Each row was made from one walk, in order. Every step used is in the known rows, and no mark comes twice. Write each row's walk.
Known rows:
zenat-gabam: [-.43 .28 .13 -.01 -.20 -.27 -.19 .48 .50 .06 -.28 .24 .26 -.17 -.10 -.15 -.16 -.11 -.43 -.15 .32]
boped-gabam-nadu-rekeg-zenat: [.03 -.37 -.11 .28 .23 .22 -.16 -.38 -.02 .04 .23 -.40 -.39 .13 -.45 .05 -.11 .53 -.05 .23 -.25]
boped-gabam-zenat: [-.12 -.26 -.05 -.04 -.12 -.34 -.32 .18 .33 .01 -.10 .02 -.21 -.58 -.19 -.04 -.46 -.07 -.49 .00 .06]
nadu-rekeg: [-.28 -.17 .03 .31 .27 -.02 -.03 -.01 .15 .34 -.03 .31 -.19 -.09 .19 -.07 .11 -.30 -.27 -.52 -.32]
boped-gabam-nadu-nute: [.30 -.28 -.14 .47 .36 -.49 -.28 -.18 .33 .62 -.08 -.27 -.33 .25 -.39 -.18 -.29 .45 -.24 .24 -.43]
rekeg-zenat-nute-nadu-gabam: [-.20 .03 -.17 -.03 -.27 .11 .72 .07 -.20 -.09 .19 -.02 -.14 .24 .06 .23 -.05 .41 .40 .33 .06]
bikika-nute-nadu-rekeg: [.46 -.04 .33 .21 .09 .20 .09 -.21 -.41 .18 -.09 .01 .11 .53 .04 -.07 .33 -.66 -.01 -.04 -.44]
dozume-gabam-nadu: [.26 -.10 .25 .06 .13 -.44 -.40 -.09 .41 .20 -.71 .01 .30 .03 -.24 -.34 -.03 .07 .31 -.15 .25]
dozume-gabam-zenat-rekeg: [-.21 .12 -.08 -.19 -.19 .19 -.30 .41 .04 -.01 -.21 -.03 .39 -.67 -.04 -.33 .10 -.26 .42 -.22 .24]
rekeg-zenat-nute: [-.58 .49 -.02 .14 .15 -.29 .16 .19 .31 -.09 .12 .22 .44 -.33 .56 -.04 -.22 .41 .26 -.23 .11]
bikika-nute: [.09 .28 .32 .33 .09 -.53 -.15 .19 .30 .12 -.43 .39 .51 -.15 .22 -.33 .01 -.33 -.31 -.34 -.21]
nute-nadu-rekeg: [.02 -.16 .20 -.02 .13 .24 .30 -.19 -.17 .28 -.02 .05 -.22 .47 .19 .09 .12 -.61 .02 -.22 -.22]
nute-nadu-rekeg-zenat-gabam-dozume: [.22 .01 .06 -.45 -.26 .42 .04 -.30 -.54 -.61 .53 -.17 -.17 -.01 -.15 .34 .14 -.08 -.36 -.02 .19]
nute-nadu-gabam: [.04 -.31 .05 -.07 -.30 -.09 .62 .09 .03 .21 -.30 .19 -.41 .40 -.14 .11 -.03 -.27 -.12 .05 -.03]
nute-nadu-rekeg-zenat: [-.08 -.05 .04 -.11 .02 .40 .70 -.25 -.29 -.21 .19 .07 -.22 .31 .24 .34 .11 -.16 .31 -.10 -.11]
rekeg-zenat: [-.44 .24 .04 .01 .02 -.32 .47 .15 .42 -.28 -.14 .46 .17 -.35 .41 .10 -.19 .22 .02 -.43 .13]
dozume-gabam: [-.21 -.04 .27 .18 -.06 -.50 .05 .19 .46 .23 -.70 .39 .28 -.27 -.10 -.30 -.11 .03 .32 -.57 .21]
nadu-rekeg-zenat: [-.36 -.06 -.12 .21 .17 .16 .38 -.08 .05 -.16 .18 .34 -.17 -.26 .23 .16 .11 .14 .04 -.41 -.24]

Write each row's walk:
[.05 -.19 -.28 -.44 -.45 .60 .28 .33 -.42 .00 .18 -.22 -.31 .02 -.07 .07 .16 -.53 -.02 .38 -.01]	nute-nadu-gabam-zenat-rekeg
[.03 .21 .13 -.13 .00 -.21 -.66 .22 .43 .02 -.30 -.14 .27 .14 -.23 -.18 -.07 -.05 -.46 .27 .36]	zenat-gabam-nadu
[.27 .20 .14 .01 -.33 .58 .24 -.02 -.60 -.45 .19 -.13 .22 .39 -.40 .20 .36 -.07 .13 .42 -.05]	bikika-nute-nadu-rekeg-zenat-gabam
[.21 .23 -.39 .09 .05 -.10 -.03 .08 .12 -.23 .16 -.01 .01 .00 -.24 .18 .01 .74 -.06 .45 .02]	rekeg-zenat-gabam-nadu-nute
[.14 -.12 -.15 .08 .35 .21 -.06 -.36 -.02 -.19 .16 -.05 -.15 .03 .12 .15 .18 .22 .00 -.01 -.17]	gabam-nadu-rekeg-zenat
[.12 -.08 -.02 .09 .16 .26 -.73 .00 .05 .15 .02 -.27 -.08 .23 -.40 -.11 .22 -.10 -.44 .26 .01]	zenat-gabam-nadu-rekeg
[-.29 .48 .13 -.17 .00 -.05 .46 .01 -.01 -.16 .13 -.06 .42 .23 .55 .14 -.20 .10 .54 .09 .22]	rekeg-zenat-nute-nadu
[.27 -.30 -.06 .16 .17 .20 -.08 -.37 -.10 -.16 -.18 -.05 -.05 -.06 -.36 -.01 .27 .49 .62 -.07 .02]	dozume-gabam-nadu-rekeg-zenat
[-.15 .07 -.01 -.20 -.30 .62 .43 .02 -.36 -.38 .29 -.09 -.13 .34 -.24 .35 .14 -.01 .18 .25 .18]	nute-nadu-rekeg-zenat-gabam
[-.03 .13 -.19 .23 .50 .25 -.40 -.30 -.14 .00 .43 -.29 .10 .06 .26 .00 .15 .44 .26 .20 -.17]	gabam-nadu-rekeg-zenat-nute
[-.37 .28 -.14 -.27 -.01 .18 -.29 .44 .13 -.03 .13 .00 .27 -.57 .43 -.18 .01 -.53 -.17 -.18 .05]	gabam-zenat-rekeg
[.14 -.15 .00 -.16 -.21 -.35 -.22 .20 .24 -.23 -.50 .38 .13 -.76 -.10 -.08 -.08 -.10 .18 -.29 .31]	dozume-gabam-zenat
[.30 -.13 .06 -.20 -.10 -.24 -.08 -.17 -.28 .16 .23 -.17 -.20 .07 .10 -.05 -.05 -.13 -.42 -.03 -.03]	zenat-nute-nadu-gabam-dozume
[.22 -.02 -.11 -.28 -.24 -.08 .33 -.23 -.39 -.34 .44 -.11 -.21 -.10 .13 .19 -.05 .33 -.12 .08 .08]	rekeg-zenat-nute-nadu-gabam-dozume
[.28 .13 -.24 .19 .14 -.27 -.44 .12 .25 .25 -.08 -.08 .01 .17 -.29 -.07 .00 .29 -.35 .36 -.08]	zenat-gabam-nadu-nute
[.38 -.43 -.22 -.41 -.44 .08 .36 .10 -.20 -.24 -.12 .16 -.55 -.08 -.14 .31 -.02 -.38 -.25 .33 .06]	nute-nadu-gabam-zenat
[.13 -.05 -.10 .30 .31 .24 -.39 -.31 -.24 .03 .10 -.31 .20 -.05 -.21 -.12 .24 .74 .86 .13 .01]	dozume-gabam-nadu-rekeg-zenat-nute
[-.09 -.07 -.01 .06 -.16 -.03 .30 .13 -.10 .42 -.04 -.08 -.16 .42 .02 -.03 -.05 -.06 .12 .25 -.04]	zenat-nute-nadu-gabam
[-.12 .09 .14 .12 .28 .28 -.05 -.15 -.30 .47 .25 -.21 .05 .51 .33 -.04 .10 -.40 .26 -.02 -.22]	zenat-nute-nadu-rekeg
[-.08 -.20 .29 .02 .05 -.70 -.42 -.12 .39 .18 -.04 -.04 -.13 -.43 -.11 -.29 -.47 -.02 -.87 -.52 -.06]	boped-gabam-dozume
[.12 .27 .03 -.43 -.02 -.03 -.22 .09 -.11 -.11 .11 -.12 .25 -.07 .48 .10 -.20 -.47 .11 .28 .22]	gabam-zenat-nute-nadu
